Known rows, with every way that one mark hangs from another
M{A{F{J} G S}}: [-5.736  1.886 -5.199  0.622  0.208  0.373  0.622 -2.624 -5.895 -0.949
 -2.384 -1.390 -0.806 -1.803  0.315  2.532 -0.630 -3.423 -1.585 -0.793
  0.409  0.709]
R{J N}: [-5.717  2.330 -0.328  1.439  0.541 -3.104  3.887 -1.890 -3.930 -3.265
 -1.004 -1.382 -0.532  0.358  3.648  2.046 -4.180 -0.191  0.375 -2.346
 -2.049 -0.407]
G{A{F{J} M S}}: [-4.063  1.731 -5.311  1.651 -2.303  2.124 -1.231 -0.496 -5.823 -2.481
 -3.804  0.500  0.096 -0.342 -2.282  1.532 -0.783 -3.652 -1.758 -1.108
 -0.971  2.462]
J{F R}: [-4.110  2.905 -2.202  1.766  0.599  1.680  1.621 -0.874  0.138 -2.113
 -0.999  0.603  0.300 -3.375  0.667  3.747 -0.516 -1.830 -0.959 -0.319
 -1.838 -0.930]
G{A{F M S}}: [-4.339  1.262 -5.053  2.399  0.212  3.501  0.320 -0.022 -4.805 -2.980
 -2.805  0.716  1.069 -0.031 -1.579  2.536 -0.926 -2.620 -3.059 -0.354
 -1.798  2.485]
J{R{N}}: [-4.504  2.025 -1.754  2.280  0.130 -0.128  4.984 -0.188 -2.233 -4.110
 -2.558 -1.057 -0.363 -1.905  2.093  2.470 -1.974 -0.154 -0.966 -1.179
 -1.640 -0.027]
F{J{R{N{T}}}}: [-3.318  2.132 -2.181  1.752 -4.009 -1.061  2.317 -0.670 -2.328 -2.907
 -4.791 -1.811 -0.687 -1.910  0.763  0.136 -1.734 -2.932  2.690 -1.835
 -0.240 -0.214]
C{G{A{F S}}}: [-1.104 -0.155 -3.812  2.223  0.413  4.053  0.757 -0.242 -4.075 -0.438
 -2.453  0.466 -2.348 -0.380 -1.458  1.140 -1.621 -0.099 -1.521  0.743
 -1.818 -0.582]
A{F{J} G M S}: [-5.135  2.499 -6.818 -0.369 -1.077  2.655 -0.230 -0.624 -3.569 -1.479
 -4.758  0.128  1.860  0.255  0.713  3.635  2.131 -4.924 -2.235 -1.135
 -0.089  0.126]
R{N}: [-2.947  2.913 -0.411  2.683  0.253 -1.285  4.730 -2.842 -2.726 -3.067
 -1.964 -0.133 -0.079 -1.020  2.398  2.439 -3.301  0.069 -0.976 -2.406
 -2.073 -0.546]
C{G{A{S}}}: [-1.413 -0.897 -2.574  2.214 -0.618  1.361  0.260  0.560 -4.303 -0.692
 -2.209  0.034 -2.385 -0.004 -0.796  0.551 -2.365  1.146 -1.190 -0.197
 -2.948 -1.611]
C{G{A}}: [-0.705 -0.514 -1.864  2.019  0.313  0.314 -0.211 -0.835 -3.197  0.051
 -2.297  0.893 -2.013 -0.175 -1.769  0.205 -3.250  0.256 -0.732 -1.126
 -2.166 -2.246]
N{R{J{F}} T}: [-4.792  1.454 -0.624 -0.783 -1.088  0.983 -1.018 -2.776 -0.620 -1.036
 -0.775 -1.047  1.203 -0.685 -0.146  0.010 -2.612 -2.841  4.137 -0.783
 -1.976 -0.862]
C{G{A{F{J} S}}}: [-0.954  0.247 -4.034  1.567 -1.916  2.798 -0.863 -0.664 -4.979 -0.159
 -3.300  0.185 -3.292 -0.576 -2.159  0.318 -1.448 -1.101 -0.349  0.118
 -1.024 -0.626]
G{A{F{J{R}} M S}}: [-5.093  1.119 -6.298  1.399 -2.322  2.987 -0.956  1.459 -5.640 -3.422
 -4.375 -0.156 -0.189 -0.729 -2.270  1.569  0.159 -3.702 -1.705 -0.068
 -0.540  2.914]
R{J}: [-6.324  1.503 -1.493  0.975 -0.677 -3.352  0.611 -1.485 -2.226 -1.022
  0.138 -1.792  0.212 -0.044  1.713  2.383 -3.539 -0.860 -0.366 -2.848
 -2.738 -0.348]
N{R{J} T}: [-5.432  0.031 -1.264 -0.734 -2.427 -0.686 -0.713 -1.927 -1.413 -1.025
 -1.214 -2.559  0.885  0.296 -0.457 -0.708 -3.308 -2.060  3.567 -1.854
 -2.228  0.082]
T{N{R}}: [-1.255  2.661 -1.363  0.721 -1.601 -0.318 -0.293 -0.834  0.600 -1.847
  0.172 -0.162 -0.271 -0.886  0.378  2.804 -4.787 -0.972 -0.254 -2.545
 -4.690 -2.519]
R{J{F} N{T}}: [-4.234  3.265  0.350  1.830  1.037  0.035  2.965 -2.246 -1.693 -2.973
 -1.956 -0.271  0.880 -0.549  3.498  1.082 -2.996 -2.880  3.512 -0.686
 -1.139 -1.703]
A{G}: [-4.442  0.858 -2.640  1.207  1.274 -0.024  0.947 -2.250 -1.500  0.255
 -1.201 -0.454  1.990 -0.781  0.910  3.822 -1.782 -1.955 -1.790 -2.850
 -2.166 -2.381]
M{A{F{J{R}} G S}}: [-6.718  1.235 -6.215  0.332  0.216  1.225  1.040 -0.745 -5.848 -1.810
 -3.011 -2.056 -1.037 -2.334  0.329  2.556  0.384 -3.489 -1.502  0.166
  0.767  0.998]

Rows
[-3.572  3.694 -1.123  2.290  1.722  1.843  4.532 -1.174 -1.328 -4.175
 -2.089  0.927 -0.216 -3.092  2.418  3.401 -1.067 -1.161 -0.381  0.208
 -1.254 -1.126] | J{F R{N}}
[-3.871  2.182 -4.471  1.421 -0.479  1.923  0.924 -0.423 -5.735 -4.296
 -5.289  1.217 -0.239 -0.687 -2.008  1.011 -1.387 -4.221 -0.760 -0.723
  0.714  2.164] | G{A{F{J{R{N}}} M}}
[-4.549  0.502 -3.759  2.404 -0.968  0.573 -0.055  0.872 -4.976 -3.147
 -2.669  0.263  1.013  0.359 -0.814  1.744 -1.671 -1.232 -2.614 -1.320
 -3.253  1.296] | G{A{M S}}
[-4.057  0.639 -3.764  3.489 -0.278  3.909  0.797 -1.275 -4.740 -1.530
 -0.746 -0.427 -0.365 -1.401 -1.829  2.792 -2.295 -1.276 -2.297 -0.468
 -2.255  2.180] | G{A{F S}}
[-5.439  2.006 -6.538  0.360  1.630  4.334  1.529 -0.032 -2.458 -1.858
 -3.648  0.340  3.046  0.579  1.370  4.671  2.064 -3.693 -3.676 -0.593
 -0.933  0.153] | A{F G M S}
[-2.852  1.558 -3.187  2.421 -1.728  1.246 -1.342 -3.366 -4.638 -0.346
 -1.775  0.353 -0.892 -1.870 -3.585  1.547 -3.369 -3.403 -0.494 -2.198
 -0.703  1.490] | G{A{F{J}}}
[-2.937  3.416 -0.711 -0.207 -0.011 -0.188 -1.465 -0.677  0.358 -2.144
  1.363  0.254 -0.517 -0.729  1.703  3.151 -4.720 -1.956  1.336 -1.386
 -4.459 -3.100] | T{N{R{J{F}}}}
[-6.045  1.435 -4.916  1.419  2.778  1.771  2.316 -2.153 -4.979 -1.349
 -1.482 -1.190  0.194 -1.590  1.020  3.426 -0.578 -2.284 -2.924 -0.231
 -0.409  0.678] | M{A{F G S}}
[-6.306  1.831 -7.889 -0.717 -1.088  3.546  0.230  1.609 -3.448 -2.518
 -5.320 -0.626  1.488 -0.262  0.692  3.700  3.120 -5.010 -2.225 -0.045
  0.352  0.529] | A{F{J{R}} G M S}
[-1.780 -0.259 -3.774  1.309 -0.155  1.174 -0.263  1.665 -4.275 -1.900
 -4.215  1.186 -1.226  1.274 -0.609  0.306 -1.043  0.074 -1.942  0.019
 -2.517 -1.367] | C{G{A{M S}}}
[-4.922  1.716 -0.319  1.948 -0.455 -1.846  3.389 -1.399 -2.669 -2.945
 -2.420 -1.953  0.647  0.429  3.205  0.324 -3.876 -1.905  2.942 -1.928
 -1.518 -0.664] | R{J N{T}}
[-6.020  2.389 -5.333  1.175 -1.825 -0.238  1.686 -1.036 -5.397 -2.795
 -2.608 -2.103 -2.461 -2.835 -0.051  1.643 -0.642 -2.323 -1.481  0.150
  0.288  2.836] | M{A{F{J{R}} S}}
[-1.095  0.081 -3.035  1.059  0.698  0.037 -0.624  0.201 -3.202 -1.245
 -4.181  2.082 -0.683  1.037 -1.649 -0.011 -2.033 -0.889 -1.494 -1.006
 -1.627 -1.972] | C{G{A{M}}}
[-4.177  3.811 -5.788  0.482 -3.417  1.096  0.532 -0.933 -3.116 -2.450
 -4.422  0.019  0.452 -0.372  0.106  2.680  1.057 -3.662 -2.096 -1.289
 -0.714  2.089] | A{F{J} M S}
[-5.639  2.123 -0.579 -1.230  0.115 -0.463 -0.598 -3.307 -1.939 -1.522
  0.862 -0.348 -0.199 -0.880  0.328  1.952 -2.998 -0.928  1.259 -1.041
 -2.727 -0.516] | N{R{J{F}}}
[-5.230  1.847 -4.074  0.976  3.792  0.475  1.799 -3.783 -3.806 -0.613
 -1.463 -0.084  0.735 -1.799 -0.111  3.113 -1.792 -3.308 -2.421 -1.303
  0.522  0.055] | M{A{F G}}
[-5.399  3.056 -6.892  0.237 -3.338  2.109  0.918  1.333 -2.918 -3.455
 -5.020 -0.720  0.245 -0.924  0.156  2.799  2.102 -3.807 -2.046 -0.183
 -0.181  2.574] | A{F{J{R}} M S}
[-5.568  3.043 -4.424  1.576 -0.862  0.123  4.036 -1.275 -6.612 -4.469
 -3.438 -1.841 -2.758 -2.582  1.323  1.394 -1.048 -1.826 -0.919  0.514
  0.687  2.776] | M{A{F{J{R{N}}} S}}
[-1.987 -0.372 -5.068  1.238 -1.862  3.584 -0.435  1.319 -4.897 -1.016
 -3.732 -0.434 -3.609 -1.085 -2.211  0.294 -0.625 -1.178 -0.237  1.095
 -0.686 -0.235] | C{G{A{F{J{R}} S}}}
[-3.931  2.612 -2.133  1.372 -3.189 -2.083  2.700 -1.075 -3.294 -3.247
 -3.608 -1.277 -1.600 -2.125  1.105  1.506 -2.024 -1.501  0.521 -2.059
 -0.785  0.063] | F{J{R{N}}}
